What can hang from each mark:
K478: K456
K993: K456
K638: K456
K272: K44 K356
K579: K456
K364: K456
K935: K456
K789: K456
K356: K407 K456
K241: K456
K64: K456
K456: K64 K271 K356 K364 K653 K789 K808 K887
K271: K456
K916: K456

Each row was made from one small tree. Brackets hold a mark, then the marks that hang from it, in the order of their numbers. Every link used is in the known rows. Write each row's tree.
In the rows, zero is written as 128.
Known rows:
(K272 K356): [109  81 106 107 147 192 100 115 153 133  99 119 138 135 111 119 105 134
 166 133 171 148 154 122  89 158 232 158 137 127 133 151 146 143 186 143
 112  80]
(K638 (K456 K271 K653 K887)): [117 108 140 141 117 153 144 128 134 167 117  88 107 145 135 178 126 149
 136 114 171 142 120 133  90 139 157 178 145 139 131 141 154 146 145 141
 126  75]
(K272 K44 (K356 (K456 K271 K364 K887))): [110 106 113  95 157 170 171 123 133 157 122 120  94 128 125 148 129 142
 142 133 184 119 108 128  85 140 181 165 148 140 122 152 115 147 118 138
 126 106]
(K935 (K456 K356 K364 K653 K789 K887)): [114 133 147  94 129 136 179 101 150 157 148 108  97 122 151 132 109 145
 119 107 111 125  96 138 146 143  52 163 128  91 125 126 116 140 119 106
 134 111]
(K916 (K456 K64 K271 K364 K789 K887)): [128 107 138 128  78 127 170 126 172 166 149 120 103 142 145 160 137 138
 108 109 125 138 132 144 146 127  90 148 125 145 108  86 130 124 113 121
 131 102]
(K271 (K456 K356 K789)): [105 115 107  72 124 184 109 119 154 118 115 120 126 132 107 102 108 132
 137 129 108 136 132 125 132 168 121 130 115  81 122 136 143 137 172 135
 110  91]
(K916 (K456 K271 K356)): [117  85 114 102  89 176 116 142 134 126 116 120 123 154 124 135 124 129
 145 125 166 135 123 135 106 160 169 126 138 168 125 116 140 123 167 140
 106  85]
(K64 K456): [111 102 113 116 120 202  86 139 155 129 119 120 137 133 106  97 100 133
 172 120 158 137 164 114 114 167 249 165 129 111 124 119 151 138 220 129
 107  78]
(K935 (K456 K64 K364 K653 K808)): [118 120 143 153  96 122 177 101 142 161 144 113 118 120 137 133 104 132
  94  97 126 135 123 141 139 148 111 182 143 137 123  82 111 101 150 115
 143  86]
(K272 K44 (K356 K407 (K456 K653 K887))): [120 107 150  55 169 151 133 112 133 170 101 104 117 121 139 151 122 146
 163 128 146 102 108 113  96 125 155 171 146  96 141 185 115 159 139 135
 142  87]
(K364 (K456 K789)): [106 134 109  68 134 177 128 132 159 149 125 127 145 134 119 112 102 138
 172 120 146 146 153 132 102 153 143 152 127  68 143 156 148 131 186 138
 117  89]
(K579 (K456 K356 K789)): [120 111  99  52 121 180 130 115 157 122 139 122 128 136 121 110 109 131
 161 112 103 132 122 129 128 164 132 147 132 105 133 157 140 138 175 122
 124  99]
(K241 (K456 K356 K808)): [108 105 118  92 119 189 144 134 154 123 126 106 121 133  89 111 103 122
 147 105 113 146 142 129 120 153 176 139 146 144 143 122 125 117 170 156
 115  89]
(K272 K44): [110 105 116  93 132 173 124 125 159 141 106 115 138 135 115 105 108 134
 180 133 143 141 117 124 102 152 215 170 143  84 137 168 143 141 188 139
 108  80]
(K935 (K456 K64 K271 K356 K653 K789)): [111 125 144 121  90 128 159 102 119 150 149  96 121 129 151 146 111 133
  90 116 157 108  91 137 122 156  39 146 127 139 120  83 134 110 126 119
 144 101]
(K241 (K456 K64)): [ 96  89 124 108 107 189 103 138 182 132 125 123 140 124 106 115 107 127
 141 114 116 154 170 117 129 159 224 135 143 133 135 120 141 127 182 138
 121  73]
(K789 (K456 K271)): [ 99 109 111 128 105 174 106 149 153 154 113 109 124 144 118 133 115 140
 158 133 165 171 133 117  99 176 203 153 139 131 135 141 147 152 179 134
 116  72]
(K241 (K456 K64 K789 K808)): [110 119 138 112  98 154 156 119 176 152 142 101 131 126 106 118 105 121
 127  99  83 148 152 131 134 139 142 147 134 120 133  94 131 111 152 149
 129  94]
(K241 (K456 K356)): [ 97  96 114  82 126 209 113 141 165 118 117 121 129 131  95 102 102 126
 162 117 125 148 146 119 125 165 210 128 142 134 140 143 136 134 180 143
 112  83]
(K241 (K456 K789)): [ 94 100 128  82 120 186 123 134 181 144 134 103 131 128 111  98  90 128
 170 116 106 156 156 122 132 162 202 135 128  88 137 152 145 140 179 141
 114  88]
(K579 (K456 K64 K271)): [118  79  95 106  86 170 133 131 147 132 137 124 129 137 133 139 126 131
 123 110 157 143 148 128 111 165 176 157 150 154 128 119 148 125 170 129
 131  82]
(K579 (K456 K64 K271 K653 K789 K887)): [128 115 132 113 103 121 172 104 163 168 155 101 111 136 170 170 131 143
 112  95 126 136 120 138 131 139  65 165 133 140 123 124 141 136 128 130
 147 101]
(K478 (K456 K64)): [103 109 113 141 107 169 112 135 172 138 115 145 138 131 110 118 113 132
 156 130 133 146 143 113 144 160 178 176 134 139 129 110 152 128 202 118
 123  75]
(K993 (K456 K356 K364 K789)): [116 139 115 112 123 177 158 121 180 132 138 119 104 137  96  75  97 138
 155 119 131 115 117 129 145 164  87 144 126  99 125 139 118 120 151 111
 129 101]
(K364 K456): [104 114  98  75 138 194 113 142 152 135 111 136 147 136 115 114 107 139
 171 121 161 155 165 127  95 158 193 157 142  94 146 155 147 132 199 138
 110  75]
(K356 (K456 K64 K271 K653 K789 K887)): [120 125 160 114 110 116 159 117 162 178 142 107 107 124 162 162 135 143
 113 114 110 120 122 127 130 147  44 146 121 124 121 104 136 137 118 134
 149 102]
(K579 (K456 K808 K887)): [130  95 104  73 119 169 152 129 159 142 129 112 112 136 132 135 127 137
 149  93 101 165 149 131 112 144 158 175 152 111 136 142 134 144 167 140
 119  88]
(K916 (K456 K64 (K356 K407) K364 K808)): [147 105 133 100  74 134 168 122 146 140 128 134 119 136 101 138 126 123
 105  99 109 112 125 135 160 124 106 157 145 152 126  83 107  97 137 115
 144  88]
(K579 K456): [111  83  96  70 121 191 108 132 161 124 123 128 135 135 125 110 111 133
 171 112 127 155 157 122 116 174 220 157 144 111 137 166 146 146 202 125
 116  75]
(K356 K407 (K456 K653)): [121 101 152  68 126 157 120 135 150 158 111 118 129 119 131 120 105 138
 162 120 108 112 142 103 138 167 164 157 136  83 143 167 134 144 178 123
 142  70]
(K272 K44 (K356 K407 K456)): [113  96 123  39 154 185 114 125 125 144  98 120 133 122 106 121 111 133
 176 141 150 101 124 106  88 143 223 162 147  90 138 181 127 151 168 131
 133  80]
(K271 (K456 K64 K356 K653 K789)): [110 134 134 120 116 140 119  95 158 134 118 120 130 128 128 127 114 136
 103 120 107 125 116 133 151 158  61 138 113 112 117 108 132 118 157 133
 133  88]
(K271 (K456 K64 K364 K653 K789)): [109 131 136 142 111 130 149  93 180 154 132 121 118 122 131 125 105 139
 102 113 109 134 135 134 167 156 102 160 111  99 112 116 126 117 152 121
 136  86]
(K935 (K456 K271)): [ 99  77 112  95  97 186 123 144 120 138 130 103 123 132 135 123 105 133
 136 128 178 145 138 121  90 176 186 152 143 104 130 124 153 135 170 123
 114  79]
(K935 (K456 K64 (K356 K407) K653 K808)): [132 112 152  96  89 125 160 109 113 147 130 100 126 122 128 142 112 128
  93  98 122  97 107 125 138 135  58 168 149 119 137  88 117 107 143 115
 155  84]
(K241 K456): [ 92  82 118  89 122 205 106 149 178 132 118 113 134 129 105 102  96 130
 170 117 126 162 169 117 121 166 252 140 142 115 141 152 146 140 196 143
 108  73]
(K789 (K456 K271 K364 K653 K808 K887)): [122 148 137 181 114 114 195 123 158 192 134  91  86 142 137 165 126 148
 117 100 149 170 108 136 128 142 108 188 144 158 132 120 112 140 124 141
 138  93]

Which tree is each row?
[128 104 133 161 104 127 180 116 139 160 124  81 115 144 135 144 108 134
 128 104 167 147 123 134 112 155 138 177 141 142 136 125 144 115 160 162
 127  87] | (K456 K271 K653 K808)
[130  98 109 148 100 145 203 127 146 151 135  98 103 139 109 132 111 130
 122 105 158 150 138 132 127 154 170 180 145 130 131 118 137 113 145 142
 124  97] | (K456 K271 K364 K808)
[114 110 102  90 120 180 128 127 132 113 105 117 121 135  95 112 116 130
 124 116 117 143 138 129 118 164 137 146 135 113 127 116 134 121 177 149
 109  85] | (K271 (K456 K356 K808))
[ 97 101 146 133 111 162 116 122 179 148 125 111 137 125 126 125 104 131
 136 109 129 150 151 125 139 154 188 144 140 151 137 125 135 121 179 143
 128  72] | (K241 (K456 K64 K653))
[133 147 131 168 128 152 174 105 143 143 138 107 107 134 103 118 100 132
 127  95 160 115 117 135 147 148 145 188 135 163 123  97 110 102 176 133
 128 100] | (K64 (K456 K356 K364 K653 K808))
[128 119 134 161 122 127 187 104 169 161 127 105 112 133 122 126  99 135
 135  98 128 148 126 136 144 152 147 188 139 121 135 135 124 115 165 141
 130  90] | (K456 K364 K653 K808)
[119 139 106 149 101 152 173 132 141 149 131 111  98 144  99 137 121 134
 119 115 152 149 105 133 124 158 125 165 146 170 132 108 111 122 137 137
 130  97] | (K789 (K456 K271 K356 K364 K808))
[140 123 113 147 112 163 193 130 128 141 148 105  85 138 105 141 127 134
 108  97 176 121 126 133 123 135 126 182 142 162 116  73 121 114 138 138
 127 117] | (K64 (K456 K271 K356 K364 K808 K887))
[129 119 132 144 127 137 198 115 154 153 132 107  89 138 139 153 126 145
 112 107 171 130 102 133 139 145  92 171 143 150 129 130 127 130 123 135
 135 106] | (K456 K271 K356 K364 K653 K887)
[121 123 107 164  86 145 179 127 128 138 132 123 115 143 101 143 130 124
 113 119 156 124 109 127 133 148  86 176 143 193 128  67 138 101 157 136
 135  98] | (K478 (K456 K64 K271 K356 K808))
[135 121 129 132 102 152 169 129 141 163 151  80 101 140 124 139 119 136
 131  99 149 129 140 130 110 131 119 176 125 113 116  84 145 132 148 147
 123 112] | (K64 (K456 K271 K789 K808 K887))
[120 154 126 123 112 128 175 108 132 154 139 116 134 140 136 158 117 137
 107 113 181 109 109 144 113 140  26 150 131 149 134 105 134 101 138 144
 144 101] | (K364 (K456 K64 K271 K356 K653 K789))
[134 121 118  79 103 150 185 112 136 135 133 107 103 125  89 115 108 129
 104 103  95 112 124 124 166 142  84 162 127  60 124 128 121 119 139 123
 139 101] | (K271 (K456 (K356 K407) K364 K789 K808))
[114 133 117 122 108 155 117 141 155 148 119 125 112 139 124 159 148 143
 111 127 143 149 117 122 107 148  96 147 144 176 129  96 129 148 133 130
 135  89] | (K789 (K456 K64 K271 K356 K887))
[110 145 115 133 116 163 113 125 174 137 118 148 125 130  98 124 121 136
 124 124 121 147 119 123 148 162 146 156 137 162 128 107 113 133 160 109
 137  81] | (K789 (K456 K64 K356 K364))
[110  81 124  52 115 201 120 147 151 123 119 113 128 127  91 106 102 125
 155 112 123 127 150 107 141 152 202 136 148 101 148 159 137 137 175 130
 130  80] | (K241 (K456 (K356 K407)))
[117 146 142 135 134 132 134 124 172 181 111  97 112 139 138 152 121 149
 149 105 108 178 121 131 116 143 119 176 140 133 141 136 119 155 158 146
 126  78] | (K789 (K456 K653 K808 K887))
[133 137 135 145 114 127 212 112 142 154 130 117 101 134 103 129 105 132
 139 101 135 112  95 119 185 139  91 207 144 134 140 132 115 110 162 115
 149  94] | (K478 (K456 (K356 K407) K364 K653 K808))
[138  92 135  60 103 148 175 154 127 162 126 101  98 126 126 151 137 135
 128 108 114 119 144 107 114 141 122 163 149  92 138 128 137 142 133 140
 143  93] | (K356 K407 (K456 K271 K808 K887))
[124 145 114 137 114 148 185 135 146 158 132 107  82 143 113 154 136 141
 111 108 139 155 105 134 124 145  96 172 147 166 131 107 110 139 120 137
 132 104] | (K789 (K456 K271 K356 K364 K808 K887))
[132 143 149  99 124 127 150 126 146 171 110  95 106 136 125 158 124 145
 137 102 100 140 102 120 133 126  74 172 147 123 149 138 110 149 141 135
 147  85] | (K789 (K456 (K356 K407) K653 K808 K887))
[121 135 128 109  96 138 186 100 138 141 157 117 113 120 114 121 107 126
  91 104  95 113 106 142 143 141  48 160 131 117 120  64 110  98 126 108
 143 110] | (K935 (K456 K64 K356 K364 K789 K808))
[127 123 114 115 114 153 166 115 154 128 122 135  97 124 104 139 140 134
  75 102  94 138 133 135 146 136  72 156 140 134 116  76 113 117 132 131
 130 100] | (K271 (K456 K64 K356 K364 K808 K887))
[124 120 136 102 104 135 179 127 170 167 152 125  97 118 137 146 138 139
 106 114  97 120 136 125 140 150  76 151 126 114 115  98 128 134 104 118
 147 110] | (K356 (K456 K64 K271 K364 K789 K887))
[129 134 141 165  98 108 202  88 160 158 150 109 109 134 132 144 114 134
  91 111 152 111  95 139 159 144  49 161 125 155 120 101 128 102 115 127
 152 111] | (K456 K64 K271 K356 K364 K653 K789)
[113 109 126 101 117 166 123 131 175 143 126 151 123 114 114 112 120 132
 130 123  93 127 156 118 144 171 172 151 135 122 123 114 124 127 166 112
 138  84] | (K356 (K456 K64 K364))
[ 99  91 111  99 110 199 137 144 145 122 127 106 116 137 104 119 109 126
 140 120 168 139 138 122 115 165 198 126 147 155 137 133 142 124 161 150
 114  91] | (K241 (K456 K271 K356))
[127 149 134 147 104 105 204 108 133 178 147  97 128 141 140 164 116 136
 105  96 171 131 123 151 106 132  37 173 134 142 135  92 133  93 138 156
 143  98] | (K364 (K456 K64 K271 K653 K789 K808))
[107 101 101  95 112 186  89 123 148 108 104 142 134 127 104 117 125 131
 110 129 118 132 143 122 127 166 138 133 131 125 121 101 137 125 180 130
 120  78] | (K271 (K456 K64 K356))
[115 138 121  71 131 158 136 129 168 158 132 131 136 128 133 138 126 144
 139 112 118 143 157 135 110 127  79 156 132  85 134 118 139 135 150 132
 131  95] | (K364 (K456 K64 K789 K887))
[107 117 117 102 146 168 133 104 152 145 114 145 126 118 108 126 121 132
 138 137 149 111 122 125 105 147 192 162 144 143 121 130 109 123 145 124
 135  90] | (K272 K44 (K356 (K456 K64 K364)))
[127 133 122  94 111 142 148 111 154 137 126 115 109 128 113 143 138 134
  87 106  72 135 128 136 134 130  21 145 122 104 115  77 126 125 124 142
 128 104] | (K271 (K456 K64 K356 K789 K808 K887))
